Each row was made from one small tree. The marks that hang from a mark follow it in brackets, in alphabetical order. Every link used is in the known rows. Write each row's tree.
Known rows:
S(L(B T)): 2.69	1.22	0.74	-0.04	-0.38	0.01	1.53	-0.44	-1.93	-4.34	-0.26	1.31	-0.42	0.24	0.53	-1.08	-2.34	-0.46	-0.32	-1.24	1.54	2.49	1.15	-0.09
L(B): 1.18	2.33	0.16	-0.50	-0.66	-0.25	2.73	-0.88	-0.75	-1.45	0.36	-0.51	-0.10	0.58	0.45	-1.94	0.26	-0.19	-1.19	0.13	1.52	2.95	-0.30	-0.56
S(L): 1.55	1.00	-0.69	-0.36	1.53	1.19	1.60	-0.04	-3.19	-1.95	-1.02	0.75	0.73	0.47	-0.44	-2.76	-1.13	0.92	-0.84	0.66	2.80	1.51	-0.83	-2.04
Z(L(T W)): 2.74	2.07	-1.54	-0.51	2.85	-0.16	-0.91	-1.20	-1.58	-2.91	-0.59	-1.30	0.64	0.59	-1.43	0.21	-2.52	1.31	-1.70	0.30	1.23	-0.30	2.39	-1.09
S(L(B T(P))): 2.59	1.09	0.32	0.09	-1.49	0.74	1.27	0.81	-0.08	-2.99	-0.35	1.78	-0.98	0.80	-0.15	-1.78	-2.27	0.40	-0.65	-1.93	2.12	2.00	0.98	-1.76
T(P Q): 0.70	0.46	-1.28	-0.30	0.51	0.09	2.26	2.15	-0.72	2.75	0.87	0.92	-0.49	1.61	-1.61	-4.06	0.73	-0.38	-2.41	0.71	3.18	0.09	-2.52	-6.01
S(L(B Z)): -0.16	1.44	2.17	-0.36	-2.27	2.72	2.93	-1.93	-0.31	-3.07	0.85	-0.05	-0.52	0.74	0.72	-2.42	-0.89	-0.07	0.07	-0.29	1.85	3.85	-0.41	1.23
Z(L(W)): 1.52	1.76	-1.43	-0.08	2.43	1.36	-0.42	-1.64	-0.65	-1.39	0.04	-1.38	1.06	0.95	-1.88	-1.44	-1.47	2.48	-1.62	1.69	1.54	0.55	0.77	-0.83
W(L(T)): 1.34	2.87	0.61	-1.80	1.74	-2.32	0.96	0.11	-3.19	-2.24	-0.97	-0.94	0.84	-0.15	0.38	-0.37	-0.35	0.69	-3.86	-2.18	3.29	-0.77	1.61	-2.05
L(W): 1.55	2.04	-1.43	-0.91	2.37	-0.35	0.36	0.96	-2.25	-1.03	-0.10	-0.76	0.42	0.54	-0.76	-1.76	0.04	2.02	-1.68	1.09	2.04	0.60	0.40	-1.70
Z(L(B S T W)): 1.68	1.89	1.51	1.13	-0.87	0.38	-1.94	-0.79	1.17	-4.75	-0.32	-1.57	-0.22	0.48	-1.01	1.58	-2.06	1.01	0.37	-0.38	-1.97	2.08	2.61	2.89
L(B S T(Q) W): 1.14	0.43	2.02	1.15	-1.17	-0.86	-0.72	2.44	-0.21	-2.38	1.27	0.05	-1.02	0.78	-1.08	0.30	-0.82	-0.29	0.51	-0.19	-0.96	0.99	0.76	0.66
W(L(B S T(P))): 0.25	2.47	3.33	-0.15	-3.48	-1.04	-0.43	2.02	1.47	-2.85	-0.98	-0.91	-0.70	0.58	-0.06	0.33	-0.17	1.24	-2.24	-3.44	0.31	1.37	1.61	0.11
S(L(B W Z)): -0.17	1.07	2.09	0.00	-1.78	2.74	1.01	-1.02	0.02	-3.80	1.58	-0.11	-0.41	0.88	-0.33	-1.76	-1.32	2.02	0.32	0.47	1.78	3.43	0.93	2.36
W(L(S T(P) Z)): -1.07	2.74	2.58	-1.18	-2.69	-0.27	0.16	1.56	0.23	-2.06	-1.63	-1.92	-0.63	0.40	0.86	0.08	0.71	0.86	-2.88	-3.74	1.23	0.23	1.11	-0.93
Q(T(P)): 1.52	0.90	-0.57	-0.81	-0.15	0.12	1.24	2.09	-0.62	1.64	0.26	1.19	-0.68	1.66	-0.87	-4.35	1.02	0.98	-3.33	0.35	2.62	0.49	-2.20	-6.96
T(Q): 0.71	0.68	-0.96	-0.34	1.59	-0.37	2.46	0.74	-2.64	1.48	1.06	0.24	0.31	1.06	-0.83	-3.05	0.48	-0.97	-1.87	1.21	2.75	0.42	-2.28	-4.11
Z(L(B W)): 1.25	1.99	0.44	0.57	0.23	1.38	-0.25	-2.42	1.09	-2.42	1.31	-1.33	0.59	0.94	-1.71	-0.94	-1.65	2.12	-0.97	1.49	0.73	2.30	1.20	1.49
S(L(B T(Q) Z)): 0.49	-0.06	2.32	0.11	-2.02	1.51	2.68	-0.67	-1.05	-2.64	1.90	1.13	-1.03	0.95	0.47	-1.69	-1.67	-2.21	0.13	-1.14	2.37	2.00	-0.33	-0.22
P(T): 0.55	1.53	-2.34	0.08	1.43	-0.23	2.64	0.90	-1.62	2.07	-0.30	-0.38	0.25	1.39	-0.95	-3.46	0.36	-1.22	-2.02	-0.16	2.90	1.15	-1.00	-2.88
P(T(Q)): -0.17	-0.07	-1.82	0.97	1.42	-0.10	2.71	1.79	-1.49	4.24	1.39	0.43	0.18	2.04	-2.13	-4.24	0.54	-2.35	-1.82	0.66	3.46	0.24	-2.61	-4.32
Q(T): 1.70	1.04	0.07	-1.02	0.92	-0.39	1.60	0.59	-2.38	0.37	0.50	0.32	0.07	1.09	-0.10	-3.54	1.09	0.15	-2.67	1.01	2.31	0.75	-2.08	-5.25

Write each row's tree:
-0.39	0.88	2.86	0.29	-3.63	0.25	2.00	0.45	0.26	-2.09	1.10	-1.07	-1.67	0.65	1.20	-0.16	0.44	-2.91	0.53	-1.49	-0.45	2.51	-0.59	0.47
L(B S T(Q) Z)
0.48	1.63	1.79	1.10	-1.81	1.63	0.16	-2.24	1.43	-2.67	-0.58	-1.83	0.25	0.71	-0.52	-0.53	-1.06	0.35	0.30	0.42	-1.69	3.49	-0.23	1.91
Z(L(B S))
0.45	1.71	1.80	1.41	-1.50	1.88	-1.66	-1.25	2.09	-3.44	0.24	-2.00	0.28	0.86	-1.68	0.06	-1.38	2.19	0.62	0.91	-1.67	2.95	1.13	3.10
Z(L(B S W))
-0.35	2.53	1.04	-0.61	-1.97	1.17	1.73	-1.19	0.63	-2.46	1.65	-1.40	-0.67	0.82	0.41	-1.45	0.38	1.10	-0.90	0.34	1.31	3.02	0.86	1.60
L(B W Z)
0.05	1.05	0.37	-0.33	0.51	2.61	0.81	-0.32	-1.94	-2.64	0.16	-0.22	0.27	0.78	-0.54	-2.05	-1.14	2.36	-0.23	0.67	2.67	1.72	0.48	0.17
S(L(W Z))
1.20	3.02	2.46	-1.27	-0.60	-1.82	1.22	-0.64	-1.31	-3.27	0.13	-0.68	0.19	-0.20	0.64	0.10	-0.66	0.13	-3.13	-2.52	2.38	1.07	2.02	0.43
W(L(B T))
0.31	2.38	2.24	0.01	-3.02	0.36	0.22	0.51	0.70	-4.84	-0.05	-1.64	-1.40	0.29	1.11	1.22	-0.22	0.32	0.41	-1.44	-1.22	2.70	2.11	3.08
L(B S T W Z)
1.10	1.59	1.60	-0.27	-1.35	1.59	0.79	-0.59	-0.74	-5.13	0.65	0.29	-0.90	0.36	0.33	-0.24	-2.21	0.80	0.12	-1.12	1.69	2.35	2.41	2.12
S(L(B T W Z))
-0.89	1.98	2.48	0.21	-3.34	1.49	0.44	0.24	1.25	-3.39	0.73	-2.11	-1.03	0.67	0.43	-0.36	0.73	1.19	0.52	-0.14	-0.96	3.65	0.56	3.18
L(B S W Z)
1.87	1.95	1.24	0.41	-1.16	-1.16	-0.66	1.65	-0.40	-4.55	-0.55	-0.93	-0.98	0.26	-0.05	1.25	-0.74	0.96	0.05	-1.03	-1.39	1.98	2.30	1.88
L(B S T W)
1.41	0.49	0.09	0.63	0.96	-1.15	-1.04	3.24	-2.01	-1.41	0.06	-0.21	-0.28	0.60	-1.33	-0.01	-0.54	0.09	-0.06	0.15	0.08	-0.39	0.24	-1.72
L(S T(Q) W)
1.70	1.95	1.08	0.06	-1.86	-1.20	0.88	0.90	-0.71	-3.68	-1.39	-0.72	-0.93	0.04	1.14	0.49	-0.34	-1.10	-0.03	-1.73	-1.27	2.73	1.00	0.77
L(B S T)
1.06	1.31	1.18	-0.53	-3.19	1.77	2.43	-0.30	0.80	-3.32	0.05	0.87	-1.67	0.96	0.83	-1.69	-1.73	-0.25	-0.60	-2.13	1.97	2.59	0.94	-0.83
S(L(B T(P) Z))
-2.22	2.70	3.23	-0.84	-2.13	0.83	0.83	-0.04	-0.75	-1.91	-0.85	-3.04	0.61	0.22	0.85	-0.70	1.55	1.18	-2.10	-1.77	1.05	1.51	-0.09	0.99
W(L(S Z))
2.41	2.14	-0.53	-0.25	-0.69	-1.08	0.16	1.63	0.64	-2.26	0.47	0.39	-1.46	1.02	-0.59	-0.71	-0.90	1.54	-1.81	-0.94	1.41	1.08	2.18	-1.43
L(B T(P) W)
-1.16	2.87	4.62	-0.79	-3.98	-0.36	0.86	-0.45	0.54	-4.38	-0.42	-2.34	-0.62	-0.16	1.64	1.26	0.42	-0.25	-1.71	-3.40	0.15	2.49	1.78	3.04
W(L(B S T Z))
2.03	0.47	-1.36	0.43	1.85	0.49	-1.02	0.82	0.26	0.55	1.23	0.36	-0.37	1.67	-2.88	-1.36	-2.42	0.89	-2.00	0.55	2.10	-1.57	0.64	-4.14
Z(L(T(P Q) W))
-1.74	2.96	3.72	-1.49	-2.76	0.65	2.53	-2.14	0.31	-2.06	1.40	-2.19	0.24	0.38	1.12	-1.22	1.01	0.53	-2.90	-1.67	2.90	2.48	0.52	1.72
W(L(B Z))
1.28	0.83	1.22	0.58	0.03	1.75	0.01	0.03	-0.86	-3.56	0.92	0.84	0.43	0.71	-1.44	-1.90	-2.01	2.53	0.17	0.86	1.77	2.58	1.00	1.33
S(L(B W))
1.84	-0.08	1.34	0.74	-0.37	0.15	1.86	0.52	-1.87	-2.25	1.68	1.94	-0.43	0.75	-0.57	-1.72	-2.25	-1.62	-0.04	-0.62	2.25	1.54	-0.21	-1.58
S(L(B T(Q)))
1.97	1.72	-0.37	0.53	1.23	0.19	-2.35	0.11	-0.69	-3.63	-1.64	-1.78	0.31	0.41	-1.31	1.30	-1.96	1.53	-0.28	-0.17	-1.21	0.27	2.06	0.67
Z(L(S T W))
-0.15	0.76	0.92	-0.07	-0.79	-0.08	-0.05	2.13	-1.09	-1.72	0.54	-1.01	-1.14	0.72	-0.33	0.19	0.02	-0.41	0.07	-0.50	0.04	0.21	0.23	-0.53
L(S T(Q) W Z)
-1.35	1.29	3.67	-0.78	-1.66	-0.53	0.73	1.04	-1.44	-1.40	0.33	-1.61	-0.24	0.33	0.45	0.00	0.57	-1.11	-1.87	-2.43	1.36	-0.26	-0.24	-0.49
W(L(S T(Q) Z))
0.22	2.46	2.00	-0.35	-3.55	0.02	1.81	-0.32	0.24	-4.03	-0.84	-1.74	-1.51	0.07	2.14	0.62	0.35	-1.44	0.21	-2.19	-0.96	3.31	0.66	1.87
L(B S T Z)
1.93	1.57	-0.67	0.73	0.23	0.75	-2.62	1.33	1.07	-2.16	-1.72	-1.04	-0.39	0.91	-1.84	0.51	-1.87	2.35	-0.79	-0.57	-0.86	0.00	1.88	-1.11
Z(L(S T(P) W))
-0.89	1.57	1.75	-1.55	-1.25	-0.30	1.80	1.26	-0.34	0.82	1.29	-0.38	-0.55	1.18	-0.21	-1.81	0.44	-0.49	-4.06	-2.56	4.23	-1.24	-0.11	-3.95
W(L(T(P Q) Z))
0.70	2.67	2.17	-0.74	0.04	-1.73	-0.25	1.53	-2.23	-2.95	-2.19	-1.57	0.59	-0.42	0.39	0.72	-0.07	0.68	-2.26	-2.65	0.84	-0.09	1.33	-0.38
W(L(S T))
2.81	0.96	-1.19	-0.57	0.85	0.22	0.86	1.72	-2.10	-1.89	-1.77	1.72	-0.65	0.70	-0.40	-2.25	-2.07	0.83	-1.45	-1.47	2.70	0.46	0.39	-4.28
S(L(T(P)))
1.08	0.42	2.15	1.50	-1.74	0.43	0.13	-0.70	0.72	-2.07	0.77	-0.68	-0.48	1.03	-1.01	0.42	-1.71	-1.98	0.39	-0.55	-1.27	1.68	-0.27	0.21
Z(L(B S T(Q)))
1.25	2.52	-0.85	-1.70	0.90	-0.55	1.31	0.16	-2.12	-2.71	-0.27	-1.43	-0.83	0.32	0.75	-0.32	-0.34	0.65	-1.92	-0.89	2.08	0.28	1.77	-0.89
L(T W Z)
1.56	1.83	0.84	0.18	-3.03	-0.96	0.56	2.25	1.24	-2.54	-1.17	-0.11	-1.65	0.74	0.52	-0.29	-0.24	-0.28	-0.54	-2.21	-0.93	2.50	0.66	-1.04
L(B S T(P))
0.62	1.48	0.12	1.03	0.84	1.50	-2.04	-0.39	-0.07	-2.31	-1.10	-1.98	0.91	0.68	-1.97	-0.33	-1.13	2.60	-0.06	1.32	-0.99	1.23	0.80	0.88
Z(L(S W))
0.99	2.85	0.80	-1.52	-2.00	-0.39	3.22	-1.46	-0.62	-3.25	0.36	-1.16	-1.24	0.38	2.14	-0.54	0.03	-1.78	-1.25	-1.85	1.37	2.75	1.00	0.30
L(B T Z)
1.82	1.85	-0.18	0.21	0.77	0.12	-0.53	-0.74	-1.10	-2.97	-2.23	-1.73	0.30	0.22	-0.07	0.70	-1.68	-0.39	-0.53	-0.94	-1.23	0.98	0.67	-0.61
Z(L(S T))
